Known rows, with every step that occurs:
zopo > kivib: 10.5	-24.4	1.6	9.3	0.5	-1.2	-15.4	11.3	13.4	7.6	-9.9	-24.9	5.1	1.0	-2.9	36.9	-21.5	3.6	-1.7	-14.5	37.7	-23.4	-21.1
vepov > pebu > nopes > duvuz: 4.2	13.1	6.4	19.7	-11.1	10.8	-2.8	5.8	-5.5	-1.2	23.1	-41.5	14.1	12.0	-29.6	19.6	19.6	17.6	-18.5	9.4	10.8	13.3	-8.5
pebu > vepov > kivib > kati: 6.0	-24.4	-20.4	6.3	4.4	5.4	-0.5	11.5	-4.5	3.4	-6.5	-6.6	9.7	21.1	9.4	0.9	-5.0	-6.1	-4.2	-7.6	21.9	-65.9	2.0
muro > pebu > nopes: 16.8	10.9	-9.9	8.1	14.1	4.1	3.5	-12.0	3.8	3.8	16.0	-38.3	3.2	19.4	-8.3	15.6	-8.9	7.4	-17.2	-16.6	24.3	23.1	-20.2
zopo > kivib > kati > duvuz > nopes > pebu > muro: 8.7	-11.8	25.9	-5.8	6.6	0.7	-18.9	-20.7	-0.1	-2.3	-32.7	15.5	14.8	-10.3	-22.3	-6.0	-0.3	10.4	-24.2	-2.2	1.4	-4.5	-15.4
vepov > pebu > nopes > duvuz > kati > kivib > zopo: -5.9	4.2	43.3	9.7	-13.8	3.8	-1.3	-5.1	-8.6	-8.6	-4.0	-36.7	14.2	16.4	-43.8	2.0	-6.5	23.5	-28.2	16.4	6.4	-6.9	-6.2
vepov > pebu > nopes > duvuz > kati > kivib: -2.9	16.2	27.6	13.1	-10.7	2.0	5.4	-10.4	-11.3	-3.9	9.9	-35.4	13.8	20.4	-35.9	8.7	16.1	26.4	-23.6	13.9	1.1	1.2	-4.6
pebu > muro: 7.6	1.1	-12.1	9.6	0.7	3.5	-2.4	-2.8	-8.6	7.3	9.4	-32.1	5.2	-4.6	-11.7	30.1	-7.8	15.1	-9.8	-23.1	35.1	8.6	-22.4
kati > duvuz: 10.9	-19.1	-5.3	-1.3	-6.9	1.1	-6.6	1.2	-18.3	8.6	-24.3	-15.8	14.5	-12.0	-9.2	17.3	3.6	10.6	5.0	4.8	29.9	-5.3	-18.3
duvuz > nopes > pebu > vepov > kivib > zopo: 2.0	-25.0	12.6	18.6	0.3	7.7	-4.2	6.5	13.3	-3.8	4.3	-2.0	19.6	15.9	35.3	2.0	-8.9	19.4	-13.2	5.4	4.9	-39.3	-12.0
kivib > kati > duvuz: 7.3	-24.7	-5.9	-11.3	-2.3	2.0	-11.9	0.4	-25.2	8.9	-42.9	-2.4	10.1	-14.6	-21.8	-0.6	2.2	-1.8	0.8	5.9	26.4	-23.4	-8.9
pebu > vepov > kivib > kati > duvuz: 10.2	-29.3	-13.8	-4.7	0.5	4.4	-0.7	3.9	-16.7	1.0	-29.4	5.3	19.1	15.4	-3.8	-12.5	3.0	-6.8	-1.9	7.1	17.1	-64.3	2.9
nopes > pebu > muro: 7.5	10.1	-4.7	12.7	-3.2	6.0	-4.2	-12.8	-5.0	6.0	17.2	-22.1	7.1	-5.6	-13.7	29.6	1.8	24.4	-19.6	-22.3	19.9	21.6	-22.9
pebu > nopes > duvuz > kati > kivib: 5.6	0.6	23.4	7.3	0.8	-0.4	-1.3	-15.7	-9.4	6.6	0.1	-30.2	17.7	13.5	-2.3	-1.3	-0.5	19.0	-24.7	14.0	2.4	-6.7	-0.3
duvuz > kati > kivib: -0.5	-11.7	8.5	3.5	-1.3	-6.6	1.1	-6.8	-11.2	8.9	-14.2	-21.9	4.4	2.1	-3.5	20.1	-7.8	20.4	-2.6	-5.9	25.9	-19.3	-15.6
beruv > kivib > kati > duvuz > nopes: 1.3	-40.5	5.2	-24.7	-9.4	-10.7	-8.9	8.2	-18.2	9.1	-52.3	8.4	5.7	-29.1	15.5	-17.8	0.7	9.1	-11.9	20.6	13.5	-31.2	-14.1
muro > pebu: 12.0	-2.0	-10.9	3.8	9.6	-0.6	-4.3	-7.3	-3.3	7.4	3.8	-31.8	3.1	3.7	-3.9	28.9	-7.5	16.3	-0.4	-18.7	36.6	12.2	-20.7
nopes > pebu > vepov > kivib > zopo: 5.2	-22.8	2.7	15.9	-6.4	9.0	-3.7	7.7	8.7	-2.4	5.3	-11.5	17.3	19.1	10.5	11.2	-16.8	11.6	-14.4	-4.4	16.7	-43.7	-9.7
kati > kivib > zopo: -1.4	-28.5	15.3	2.4	-6.8	-8.7	-12.0	11.1	1.3	7.7	-26.4	-27.8	3.8	-1.4	-6.1	21.4	-33.9	10.5	-5.7	-12.3	39.6	-21.9	-24.0
beruv > kivib: 3.7	-27.9	-11.4	-6.7	-16.1	-8.7	-2.5	17.9	-4.4	13.6	-9.7	-26.7	-1.7	-17.7	16.9	23.2	-14.6	14.9	-11.1	-4.0	34.6	-19.7	-22.7
nopes > pebu > vepov > kivib > beruv: 7.2	-6.6	-9.0	13.2	-12.7	-2.9	-6.2	1.5	12.9	-0.2	6.2	-0.5	8.1	16.8	10.1	12.9	-0.1	11.0	-20.5	-1.4	10.5	-54.9	-4.1
nopes > duvuz > kati > kivib > zopo: -2.1	-24.9	38.4	-0.5	-5.7	-2.9	-16.5	-5.5	-13.5	5.5	-26.2	-24.5	18.8	-5.6	-6.1	4.9	-21.8	24.8	-12.6	14.3	20.4	-25.6	-2.8
nopes > pebu: 6.8	-6.0	-5.4	12.9	-6.1	4.5	-8.6	-0.7	-2.0	10.1	6.6	-17.8	7.6	-6.3	0.7	30.3	5.0	20.0	-7.1	-8.7	19.8	5.2	-19.9
pebu > vepov: 8.4	-8.1	-19.6	12.4	1.2	3.0	3.3	6.8	1.5	5.8	3.6	-28.4	5.7	15.2	9.4	28.9	1.0	12.3	6.5	-12.8	16.7	-16.5	-11.5
pebu > nopes > duvuz: 13.0	-2.7	2.4	13.8	0.4	8.1	-9.5	0.6	-3.5	9.5	13.2	-35.8	18.5	4.9	4.8	9.5	2.7	10.8	-19.2	9.8	11.7	5.4	-4.4
zopo > kivib > kati > duvuz > nopes > pebu: 7.2	-27.6	25.2	-5.7	3.9	-0.4	-23.5	-8.3	2.7	2.2	-42.7	19.6	15.2	-11.4	-7.2	-4.8	2.8	6.2	-11.6	11.2	1.8	-21.8	-12.7

Rows:
4.7	-2.7	12.2	-4.9	4.3	3.9	-10.3	-23.0	-18.9	2.0	-24.6	12.5	14.7	-16.9	-15.5	-11.5	16.8	18.3	-20.4	2.4	-0.6	10.2	-13.9 : kivib > kati > duvuz > nopes > pebu > muro
3.7	-27.4	4.6	-8.0	5.1	0.5	-12.7	-0.4	-19.8	7.5	-43.3	7.1	12.7	-16.8	2.9	-9.6	10.5	6.1	2.0	14.6	15.3	-19.0	-10.7 : kivib > kati > duvuz > nopes
0.9	-31.9	12.1	-21.2	-12.5	-8.2	-10.2	-2.1	-15.1	7.7	-43.4	18.1	8.0	-30.7	12.4	-18.2	9.8	17.5	-21.0	21.5	-1.7	-17.9	-14.0 : beruv > kivib > kati > duvuz > nopes > pebu
8.7	-20.6	5.7	3.2	-8.6	-11.1	-24.3	10.9	20.2	5.7	-21.8	-15.3	-3.5	-4.1	-12.0	31.5	-27.0	-1.0	-12.4	-8.8	37.8	-43.5	-16.8 : zopo > kivib > beruv
9.7	16.5	29.2	-4.7	4.2	-13.2	-8.3	-32.5	0.1	0.1	-7.8	-24.1	7.2	17.1	-18.4	-9.9	-9.2	20.5	-38.6	10.2	3.5	-6.7	3.0 : muro > pebu > nopes > duvuz > kati > kivib > beruv
6.4	-10.9	10.5	6.8	-1.1	7.5	-10.5	-7.2	-20.6	9.9	-1.3	-24.5	19.8	-11.0	4.0	15.1	8.3	25.8	-4.3	16.9	17.1	-11.1	2.2 : nopes > duvuz > kati
8.2	3.2	11.6	4.9	-0.3	3.7	-4.6	-21.7	-12.3	1.7	-6.2	-0.7	19.2	-14.8	-2.8	7.0	17.8	31.0	-16.2	2.3	3.2	28.3	-23.4 : kati > duvuz > nopes > pebu > muro
1.3	-12.3	22.5	3.1	-2.8	-5.1	-9.5	-10.2	-16.0	10.3	-11.8	-23.6	17.6	-2.6	1.6	11.7	1.4	28.6	-8.1	11.6	14.8	-16.7	-0.4 : nopes > duvuz > kati > kivib
10.2	2.3	11.6	11.0	2.8	12.4	-2.3	-11.8	-13.6	6.1	11.6	-31.2	19.5	4.8	0.2	1.8	6.5	16.7	-20.6	18.4	4.0	-1.2	2.6 : pebu > nopes > duvuz > kati
7.1	-13.1	11.2	5.0	-3.1	2.5	-9.0	-9.9	-9.6	5.9	-17.0	3.6	19.6	-16.4	12.4	7.4	21.0	27.0	-3.7	15.4	3.3	12.3	-20.7 : kati > duvuz > nopes > pebu
11.0	-34.2	8.1	-11.6	0.1	-1.2	-20.6	2.7	-5.9	4.8	-50.1	0.3	10.0	-6.9	-28.1	5.1	-14.7	-9.6	-3.0	0.2	28.4	-38.3	-10.1 : zopo > kivib > kati > duvuz
18.1	10.0	4.0	8.0	12.3	5.5	-7.0	-15.5	-1.2	4.9	18.0	-39.9	16.4	14.5	-3.9	7.2	0.4	15.6	-22.4	0.6	13.2	25.4	-5.5 : muro > pebu > nopes > duvuz
-4.1	19.9	31.6	7.6	-19.7	-7.6	-4.2	-11.0	-4.5	-6.4	-2.4	-26.1	5.4	14.5	-44.4	3.2	10.6	22.7	-34.7	19.5	0.9	-18.6	-0.5 : vepov > pebu > nopes > duvuz > kati > kivib > beruv
4.6	-2.0	-2.6	18.6	4.4	3.7	0.5	-4.4	10.1	2.9	10.3	-9.3	11.0	11.2	30.9	19.3	18.9	28.4	-1.8	-2.5	-10.4	1.2	-13.7 : duvuz > nopes > pebu > vepov
2.4	14.1	-7.6	20.0	-9.4	9.4	8.2	9.9	-0.6	-2.4	20.5	-40.0	1.3	16.7	-33.7	28.4	10.7	8.6	-13.0	-8.2	22.0	10.8	-23.7 : vepov > pebu > nopes
-1.7	-8.0	13.1	-2.4	-10.2	-16.2	-7.4	-7.5	-4.6	7.0	-27.0	-12.1	-4.0	-3.8	-11.1	14.5	-13.8	16.0	-13.8	-0.4	25.9	-40.0	-11.4 : duvuz > kati > kivib > beruv
5.7	-29.3	18.8	8.0	-3.8	6.6	-4.5	-1.8	1.3	-6.9	-18.2	10.1	28.7	9.6	21.4	-11.5	-0.9	18.0	-11.2	20.3	-0.5	-36.9	-10.2 : kati > duvuz > nopes > pebu > vepov > kivib > zopo
2.1	17.8	15.6	17.0	-9.1	14.8	3.9	-6.5	-15.8	-4.6	21.5	-36.8	14.8	11.6	-32.9	11.8	22.9	23.8	-20.1	18.9	2.5	7.1	-1.9 : vepov > pebu > nopes > duvuz > kati
0.4	-34.0	-11.5	-15.8	-11.0	-8.5	-8.6	16.9	-11.1	13.4	-28.8	-12.8	-6.1	-19.8	4.3	5.4	-15.2	2.0	-15.1	-3.9	30.0	-38.0	-13.0 : beruv > kivib > kati
9.1	-19.0	-20.2	16.7	0.5	4.7	4.8	12.7	2.5	3.8	11.6	-20.0	14.1	23.5	20.8	18.8	-3.9	6.9	-0.2	-8.5	26.6	-48.3	-7.5 : pebu > vepov > kivib
4.0	-29.7	10.3	-1.3	0.9	4.9	-12.9	-5.1	-15.7	3.7	-26.9	25.0	23.4	-10.8	11.8	-20.4	15.2	9.4	-14.7	21.1	9.2	-38.2	-7.3 : vepov > kivib > kati > duvuz > nopes > pebu
11.9	-19.1	-2.4	-7.6	19.1	0.6	1.2	-14.8	-9.1	-4.9	-25.5	10.9	19.8	21.0	12.2	-24.9	8.3	5.9	-4.3	7.9	6.7	-40.1	0.0 : muro > pebu > vepov > kivib > kati > duvuz > nopes
5.7	-12.2	4.2	-2.5	4.3	3.5	-5.0	-13.3	-9.1	-0.2	-30.7	16.5	15.7	2.8	5.6	-12.5	25.8	15.0	-3.3	12.9	-20.1	-14.2	-3.2 : kivib > kati > duvuz > nopes > pebu > vepov
7.3	-36.7	18.4	-8.5	7.3	-2.8	-21.4	1.5	-0.5	3.3	-50.7	10.1	12.2	-10.4	-4.7	-4.2	-6.3	-2.2	-2.1	10.5	17.4	-34.3	-12.2 : zopo > kivib > kati > duvuz > nopes
1.2	-18.4	-3.6	12.6	8.6	6.2	-3.6	0.7	4.3	0.6	0.2	12.9	14.7	17.3	30.3	-9.2	12.5	10.3	-12.6	3.0	-4.5	-49.0	-0.9 : duvuz > nopes > pebu > vepov > kivib > kati
